(in the rows, 128 means zero)
Known rows, with every step that occurs:
U-X-T-R: [128 135 123 112 151 148 196 183 154 102 105  77 134 171 106  86 140  96
 174 133 137 156  79 139 119 118 125 147 124 151  83 124 167 126 102 131
 117 132 127  87 122  83 147 100 137  97 126 135 136]
L-X-K-R: [130 129  96 139 142 109  80 116 145 157 149 153 105  95 133  82 129 143
 154 118 168 100 149 153 127  88  93  90 119 105 150  87  66 130 134 104
 186 174 123 207  83 142 146 120 174 135 183 141 100]
S-G: [126 158 123  87 129 111 157 112 121  83 107 114  96 142 103  95 169 144
 160  94 207 116 103 124 129 119 114 110 157 147 126 157 138 107 147 201
 108 168 121 111 122  99 171 142 164 148 126 111 112]
U-R-Z: [ 95 126 179 132  51 128 122 118 122 129 111 105 133 143  89 136 116 105
 108 148 154 152 157 178 150 134 139 161 143 124 121 139 141 164  92 147
 104 159 130  87 143 119 101 158 100 126 164 123 116]
U-R-E: [117 124  66  68  50 155 148 132 130 147  59  82 132 143  99 154 131 186
 125 145 167 132 170 186 146 130 134 162 141 115 131 125 158 148  99 158
 109  90 132  92 127 116 116 151  98 131 149 142 125]
G-S-R-K-X-T-P: [122 127 148 158 118  96 195 135 106  76 193 158 120  42 152 166 143 118
 135  96  82 127 128 141 128 225 182  79 114 158 121 162 108 114 137 166
 132  58 138 148  82 155  81 133  72 126 127 122  78]
L-X: [130 122 131  91 155  78 110  84 157 136 118 142 108 142 153 100 156 135
 157 134 141  89 138 133 123  87 107 109 131 115 121 125  64 128 114  81
 121 181 133 114 131 113 158 139 137 131 137 120  91]
K-X-T-R-Z: [114 115 178 154 166 152 127 169 110 159 121 109 205 143 118 125 125  75
 121 167 119 130 114 125 111 165  91  96  86 115  97 140 115 148 119 119
  97 154 127 110 131 102 123 117 135 101 106 119 147]
Z-X-T-R: [129 128  96 132 175 193 181 120 153  88 110 108 162 171 137 130 159 138
 160 141  50 105 130 117 110 148 137 170 121 166 109 110 142 100 132 100
 150 136 126 124 154 102 141  87 161 118 103 127 125]
S-R-L: [189 177  89  44 117  72 161 107 143 104 134  93 117 102 131  52 175 114
 118 105 109 132 100 137 145 138 146  90 178 145 107 115 145 117 114 183
 126  24 131 134 151 113 113 120 147 153 151  86  98]
R-Z-X-T: [ 88 129 199 178 136 173 103 100 122  94 121 171 153 197 120 157 142 109
  97 153  55 114 120 115 130 153 142 167 107 155 141 112  97 109 132  99
 104 164 125 107 163 158 122 154 154 115  99 105 142]
Z-X: [125 130 109  94 148 198 125  91 121  78  80 140 131 174 114 132 155 151
 148 123  89 120  91 126 123 106 149 174 144 173 144 131 141 111 138 124
 107 133 141 130 179 106 131 134 154 166  93 119 142]
K-R-L-X-T-P: [180 121 101  80 127  61 101 115 154  97 140 153  89 109 190  55 129  96
 127 144 104 112 166 157  90 144  78  91  76 128 105  80 104 179 114  76
 187 124 129 175 130 188 133 118 148 118 179 115 114]
X-T-R: [143 119 111 138 174 131 206 144 171 120 120  71 133 137 136 114 140  95
 161 157 116 120 163 122 113 155 101 140 104 130  90 144 140 120 138 100
 153 135 110 108 108  87 145  75 157  94 123 123 104]
S-P: [148 109 112  76 137 103 177 101 142 133 123 118  74 113  86  97 163 123
 162 119  67 107 121 111 133 119 114 119 152 149 143 158 155 126 126  96
 111 141 132 112 158 112 156 176 100 137 127 113  55]
L-X-T-P: [142 120 120 131 136  62 142 109 176  53 140 158  85 123 200 107 151 107
 169 175  77  86 156 149 104 117  92 115  99 130 117  95  77  94 118  36
 159 159 125 138 105 135 142 123 148 104 134 121  71]
U-X: [126 149 132  88 134 139 141 152 119  93 102 112 109 172  78  91 138 124
 169 116 187 171  57 133 140  71 126 143 156 157 122 134 163 129 112 141
  74 129 133  92 152 104 151 146 135 145 121 120 134]
G-S: [101 126 132 111 142  95 210 108 127 143 116 140  91 130 107 115 118 123
 149  91 178 136 144 140 123 203 181 141 145 158 122 211 120 146 143 123
 135 158 128 105 117 107 128 147 125 123  94 117  85]
E-R-K: [122  91 158 151 107 123 112 102 111 151 160 109 152  86 129 163 138 154
 112 112 141 118 144  91 122  82 146 131 138  71 114 135 117  82 172 163
 125 109  97  92 125 122 123 118 116 121  66 116 187]
E-R-M: [153 102 144 152 133 141 122 114 108 154 154  98 153 132 122 110 132 118
 107 126 136 125 136  71 108  91 137 135 165  77 116 153 144 121 154 168
 136 106 123  86 130 127 129 131 131 129  74 140 114]
Z-R-K: [107  96 141 174 118 151 117  98 135 162 134 164 105 112 130 167  94 163
 107 134 108 136 139  78 125 114 175 149 140 148 162 122 125  83 153 132
 117 139 121 151 137 173 132 119 116 135 184 123 142]
K-R-L-X: [162 128 116  54 129  70  74 109 147 167 120 134 114 121 159  48 123 141
 114 115 160 134 146 140 112 116  98  93 104 113 107  95  97 213 110 123
 165 138 133 152 149 156 149 129 150 144 172 107 127]
K-R-L-X-T: [169 130 111  84 142  77  74 121 157 168 125 139 116 115 166  45 125 117
 112 127 138 108 162 148 110 147  87  92  73 124  92  80  97 192 109 107
 167 132 128 156 121 183 145 116 162 106 185 110 120]
R-U-X-T: [120 153 156 153 106  99 121 157 109 123 122 117 118 157 105 191 136 104
 116 118 158 158  89 156 140  87 121 131 129 143 117 154 159 126 110 121
  77 125 127  78 118 171 132 128  93  90  99 135 135]
X-K-R-U: [114 140 111 190 107 126  79 153 103 172 151 138 108  86  90 173 105 123
 109 110 198 155 146 140 137  90  98 115 134 105 153 137 126 147 168 158
 156 147 114 197 101 169 119 107 138 128 169 151 131]
E-R-K-X-T-P: [141  84 151 161  91 134  83 131  89  97 165 133 175  72 146 162 133 128
 133 142  97 117 139 116 106 100 120  98  96  92 125 114 134  74 167 139
 104  92 108 116 106 156  97 108 100 116  49 136 189]
T-X-K-R-L: [166 163  88 102 133  73 157 174 197 131 159 120 100  64 117  48  94 133
 136 116 158 124 145 136 134 126 107 138 127 118 139 117 183 102 135 173
 174 133 113 201 163 185 128  96 178 150 160 140 143]
G-S-R-K-X: [107 132 160 118 122 112 167 130  92 140 162 154 145  47 111 170 149 148
 126  60 132 128 107 121 149 206 200  96 139 153 138 190  87 136 131 197
 108  74 140 115  93 130  86 153  83 132 118 114 102]
U-R-L-X: [164 148  85  42  87  65 124 110 153 132 111 105 123 103 152  38 154 136
 122 136 151 101 164 206 129 111 151 117 124 130 112 100 103 146  84 127
 123 119 131  98 138 121 127 128 116 134 180 117 115]
L-R-U-X: [122 125 153 115 137 101 101 140 113 130 114 110 112 166 149 168 104 124
 122 102 167 157  65 121 135  91 104 127 155 107 130 150 189 166 103  90
 121  99 147  80 117  31 147 130  73 135  85 142 165]
E-R: [140 114 110 102 103 127 128  95 122 141 101  89 142 130 116 110 145 134
 151 116 157 108 153 131 108  96 142 132 156  89 118 129 151 101 156 148
 125 102 107 121 124 101 118  97 139 128  48 119 164]
G-S-R-U-X-T: [126 165 134 143  93  68 211 148 119 120 140 118 104 104 107 190 134 110
 118  62 130 159 115 182 156 209 191 107 165 170 121 196 130 135 114 163
 125  52 151 100  81 155 107 136  76  82 123 139  82]
E-R-L-X: [171 136 115  51 120  48  95  71 145 171 126 117 158 113 180  47 154 132
 110 118 130  85 156 136 108  94 149  94 139  74 114  90  79  87 129 128
 133 106 117 113 116 120 139 108 152 126  67 104 173]
R-K-X-T: [102 102 176 176 149 152  72 148 101 134 157 149 171  88 110 164 136 138
 108 140 140 114  86  86 131 112 105 102  68 129 113 126 122 121 151 127
  66 137 120  96 120 177 110 133 110 105 107 130 140]

Rows:
[105 106 182 152 142 159  77 144  71 142 144 142 164  88  99 159 134 153
 117 126 168 136  82  84 141  90 115  92  96 118 137 135 113 137 144 159
  57 138 125  94 147 143 109 144 109 150 114 132 163] : R-K-X
[137 126 119 124 162 159  84 156 103 108  92 137 168 127 105 108 139 109
 149 146 157 111 104 135 114 125 106  92  90 160 112 129 152 147 131 113
  65 129 135 115 131 155 113 115 132 103  85 122 125] : K-X-T
[118 156  78 141 156 205 128 114 120  82 125 158 141 143 100 107 152 147
 155 123 119 109  97 122 150  86 157 161 153 172 169 103 118  59 154 128
 113 147 120 189 146 122 134 119 179 168 108 133 141] : Z-X-K
[172 131  85  91 129  58 143  87 176  95 137 185  93 136 216  62 123 125
 130 171  52  99 162 152  99 146 165 114 117 147 134  52  96  70 113  53
 164 126 132 192 130 195 138 111 139 124 191 108 109] : Z-R-L-X-T-P
[107  72 166 170 183 159  62 148 108 135 164 147 166  98 165 141 105 128
 111 133 133  98  80  90 137 141  93  95  78 108 121 111 148 141 141  77
 120 100 126  91  85  70 131 122 101 103  69 124 149] : L-R-K-X-T
[130 109  78  78 154 128 133 109 151 151  83 118 110 171 178 151 110 174
 105 119 138 105 120  96 137 157  92 146 137  88 133 122 149 149 116  92
 138  78 142 102 113  13 167 139 126 132  79 139 148] : L-R-E
[122 161 124 157 129 109 190 181 109 159 151  68 124 136 109 167 116 110
 149 116 168 184 101 133 154  69 116 131 179 101 141 163 126  95 122 174
 124 147 113 121 108  80 151  92 126 142 123 152 164] : T-R-U-X-K
[114  73 149 166 169 140  91 141 111  75 176 153 142  97 203 145 110 120
 131 151 100 109  94  81 118 149  88  94  71  99 129 102 157 133 132  65
 130  97 131 115 111  65 126 120  82 126  86 134 143] : L-R-K-X-T-P
[147 104 140 144 151 162  99 147 122 164 130 120 117 132  95 116  97 119
 105 125 166 165 133  71 117 124  90 141 124 103 116 154 167 212 127 162
 166 141 134 124 145 157 135 160 135 139 187 144  72] : K-R-M
[120 149 126 158 146 114 103 152 114 125 146 117 108 140 139 154  91 113
 131 103 180 160  64 130 156  81 109 118 167 107 153 128 165 112 119 104
 125 103 132 119  91  39 144 118  95 121  92 157 165] : L-R-U-X-K
[125 118  72  72 106 156 106 137 122 185  62 126 108 156 105 156 101 186
 103 118 162 156 151 118 126 139  93 135 116 100 121 121 132 196 117 165
 142 102 134 152 137 144 129 141 145 130 149 146 141] : K-R-E
[175 145  88  71 119 102 133  91 144 147 100 139 112 140 141  55 102 132
 106 135 117 127 124 123 118 139 185 129 152 154 146 112 144  93 129 130
 122 108 129 163 164 165 137 121 144 152 166 102 145] : Z-R-L
[118 128  62  90 102 168 145 105 134 185  52 144 103 187 122 166  94 207
 100 146 111 133 154 116 131 153 175 147 164 139 157 117 141  95 132 123
 118 102 135 167 146 150 141 142 134 138 153 142 149] : Z-R-E
[102 120 186 133 153 163 173 110 135 138 128 114 168 193 131 154 136 117
 120 146  61 126 121  90 137 148 137 164 141 121 129 144  96 129 123 127
 127 170 128 116 181  60 137 128 149 158 112 123 166] : T-R-Z-X
[ 96 124 192 168 122 159 132  93 128  31 134 172 129 195 153 165 151  95
 119 170  24 123 137 113 113 167 139 168 108 160 143 103 111 103 125  93
 118 160 139 133 162 145 111 169 140 141 106 116 131] : R-Z-X-T-P
[120 140  66 141 137 221  84 123 111 106 113 169 131 134  98 113 122 167
 154 103 133 121 116 132 123 102 148 154 140 165 165  96 134 125 157 152
 161 143 123 214 144 145 116 109 178 156 152 141 154] : Z-X-K-R
[135 113 117 123 182 163 140 161 120 133 108  94 186 127 120 102 140 102
 162 156 140 111 113 128 109 147  85  96  98 139  87 136 147 145 132 112
 102 131 128 116 130 103 124  93 140 106 105 131 132] : K-X-T-R
[144 118 132 131  99 159 144 149 139 125 136  80 135 121  81 102 120 129
 121 138 150 141 153 144 145 104 144 164 144 117 116 151 171 167  99 169
 131 125 135  69 144 137 121 157  87 128 194 155  59] : U-R-M
[133 151 101 129 116 112 164 165 190 117 148 118  84  76 108  92  83 133
 176 122 165 118 149 129 122 107 106 161 130 109 134 121 192 110 145 160
 178 149 112 211 148 171 130  86 174 138 156 158 123] : T-X-K-R
[157 204  89  91 140  24 208 107 151 150 184 152 108  57 161  55 166 124
 113  69 125 107 149 164 146 212 204  75 175 146 135 144  44  77 123 166
 165  76 133 185  78 123 130 140 137 141 156  99  65] : G-S-R-L-X-K
[ 86 146 151 168  56 194 107 119 111 105 130 133 162 145  87 130 132 129
 120 134 110 136 142 185 149 122 176 175 138 150 168 102 119 106 117 143
 118 161 126 136 141 125  97 155 118 149 165 133 140] : U-R-Z-X-K
[135 124  89 100 166 173 142 172 109 172  81 102 189 143 129 139 137 140
 125 163 124 122 119 124 126 160  94  95  93 115 109 130 126 136 118 136
  81 110 124 111 121 115 133 116 138 103  94 140 161] : K-X-T-R-E
[130 142 146 115 134 104 184 162 120 150 122  67 133 151 118 176 134 124
 139 122 159 189  99 128 144  92 116 139 164 104 114 171 147 144 106 152
 110 137 130  81 134  70 149 104  96 141 116 147 162] : T-R-U-X
[124 120 125  91 130  79 239 102 139 157 121 138  72 108  97 110 134 124
 153  88  82 109 144 137 139 219 182 127 154 166 140 211 138 142 129 109
 131 152 146 107 127 114 130 171  88 119 106 109  36] : G-S-P
[130 148 122 177 121  77  63 132 127 174 152 162 109  87 144 154 128 144
 123 119 170 117 157 152 126  81  97  91 128  94 153 121  60 145 126 119
 158 173 125 192  79 164 135 125 142 125 185 158 106] : L-X-K-R-U
[121 145  46 134 113 170 101 149 108 186 109 133 104 120  92 142 106 178
 113 112 188 140 158 129 147 119 106 124 133 101 151 106 125 128 146 174
 160 113 120 213 104 147 132 129 174 138 167 155 143] : X-K-R-E
[136 132 118 187 173 119  81 144 133 169 190 159 114  91 143  92 120 129
 116 127 157 105 143  98 131  95  85 107 125  93 151 106  68 132 133 126
 179 182 133 180  97 163 158 140 158 130 203 159  55] : L-X-K-R-M
[138 119 141 146 151 133 114 171 105 160 109  96 195 110 130 170 145 106
 132 160 132 125 138 137 126 147  90  90 107 120  99 159 141 146 130 123
  87 133 123 108 115 126 120  85 106  97  97 137 158] : K-X-T-R-U
[133 131 143 112  69  96 103 127  87 152 117  97 142 130 109 186 124 132
 118 101 166 160 106 154 129  57 149 132 172  95 126 146 166 112 135 178
  89  89 117  83 121 131 116 109  98 118  59 136 210] : E-R-U-X
[ 91 138 152 201 120 147  82 133 114 172 153 146 117 112  80 119  88  98
 106 118 182 157 141 121 133 127 103 127 129 107 157 122 102 145 147 151
 165 174 119 208 103 150 117 141 166 140 180 130 130] : X-K-R-Z
[ 86 151 173 193 134 178 108 101 106 110 150 183 148 169 100 151 134 111
  96 138 103 127 101 108 148 118 148 167 149 143 175 115  81  61 143 136
 108 183 123 166 154 129 116 170 169 158 108 123 155] : R-Z-X-K
[113  79 160 143 175 148  65 134  95 141 154 136 156  99 163 145 104 147
 105 122 144 103  72  72 133 112  96  89 105  84 132 121 146 156 139 100
  99 107 140  94 118  38 131 131  92 144  77 135 174] : L-R-K-X
[158 174 111  59 124  48 224 107 145 129 132 126 105  89 122  70 159 116
 104  62 135 135 133 146 139 233 207 104 189 159 108 180 114 120 115 181
 142  53 139 131 122 117 113 139 122 144 125  86  75] : G-S-R-L
[136 114 131 151  87 124  96 160 108  89 113 135  88 140 115 184  99 103
 138 121 139 186 127 165 108 104  88 122 108 135 118 118 192 197 116 132
 144 119 133 135 123 191  98 126  97 122 163 140 142] : K-R-U-X-T-P
[145 109 106 139 119 114 169 115 152  14 124 127  79 141 147 112 140  81
 167 173  86 130 141 146 104 133 102 133 107 142 117 123 156 100 140  77
 135 131 114 129 127 131 120 107 139 106 107 118  87] : X-T-P
[141 135  69 105 160 205 186 117 156 121  86 109 166 188 152 166 153 179
 132 147  44 100 147 102 120 168 147 172 114 145 113 111 116  91 127 115
 136 108 133 121 148 110 148 107 155 111  94 139 153] : Z-X-T-R-E
[106 116 166 154  45 178 137 114 129  36 118 131 128 178 132 149 129 101
 137 181  46 114 166 201 125 154 158 180 115 160 125  88 138 121 108 100
 136 140 132 116 140 143  78 150  96 124 154 118 126] : U-R-Z-X-T-P
[127 142 130 140  86 129 114 138 100 153  86 139 104 174 103 198  95 148
 130 117 139 169 104 150 132  87 176 147 177 159 153 140 164 115 122 140
  83 133 145 148 136 181 130 129  87 135 168 151 172] : Z-R-U-X
[ 98 112 174 162  95 169  83 111 121  77 115 183 128 175 132 160 105 102
 111 146  57 135 142 130 102 171 115 156  84 150 124  94 143 175 129 103
 179 149 136 168 161 182 102 158 148 140 155 131 133] : K-R-Z-X-T-P
[119  91 160 187 163 133 188 143 169 140 182  79 139 103 150 147 144 112
 125 153  92 124 159  82 135 139 104 136  93 101  91 136 107 105 149 118
 157 141  99  94 101 111 145  81 148  83 134 124 118] : X-T-R-K
[152 104 132 174 196 147 199 157 169 139 167  74 148 137 136 109 127  89
 123 169 102 127 157  76 119 161  98 139 117 112  83 170 133 128 137 117
 158 147 113  82 120 109 159  96 147  84 138 144  48] : X-T-R-M
[125 184 139 170 109 110 117 163  95 124 141 126 113 122  89 177 124 119
 130 108 199 179  88 146 157  48 128 132 171 127 160 148 136  88 132 158
  82 142 123 126 109 146 122 142 113 138 114 159 159] : R-U-X-K
[109 102 145 142  61 157 120 137 138 131 142  98 133  80 101 165 129 149
 132 139 152 136 161 155 144 104 142 155 114 111 130 129 139 148 123 163
 121 133 123  79 133 129 109 143  82 128 167 126 121] : U-R-K
[ 91 111 174 177 128 191  62 111 123 129  99 163 150 168 106 167 105 125
  87 131  95 130 141 124 111 159 119 154  88 152 125 100 131 192 138 116
 154 149 142 145 145 184 110 151 147 111 155 128 147] : K-R-Z-X-T
[172 144 121  88 166  41 125 101 171 120 144 142 124 113 188  42 167 101
  98 153 117  82 151 133 126 137 117 103  90 132 105  88  61 112 101  68
 127 138 131 106 126 156 149 118 166  99 128  93 105] : R-L-X-T
[106  98 144 150 125 178  66 129  94 160 126 171 157  99 117 169 101 178
 110 135 130 133 108  88 120 120 164 108 122 151 162 118 123 103 148 152
  75 133 133 159 146 186 108 123 110 149 166 131 176] : Z-R-K-X
[ 94 105 190 134 162 165  95  91 127 111 119 157 148 207 167 150 103 125
 103 125  81 102  80 106 135 144 126 157 131 124 146 116 130 145 118  65
 141 138 147 109 154  17 141 155 132 152  77 108 156] : L-R-Z-X
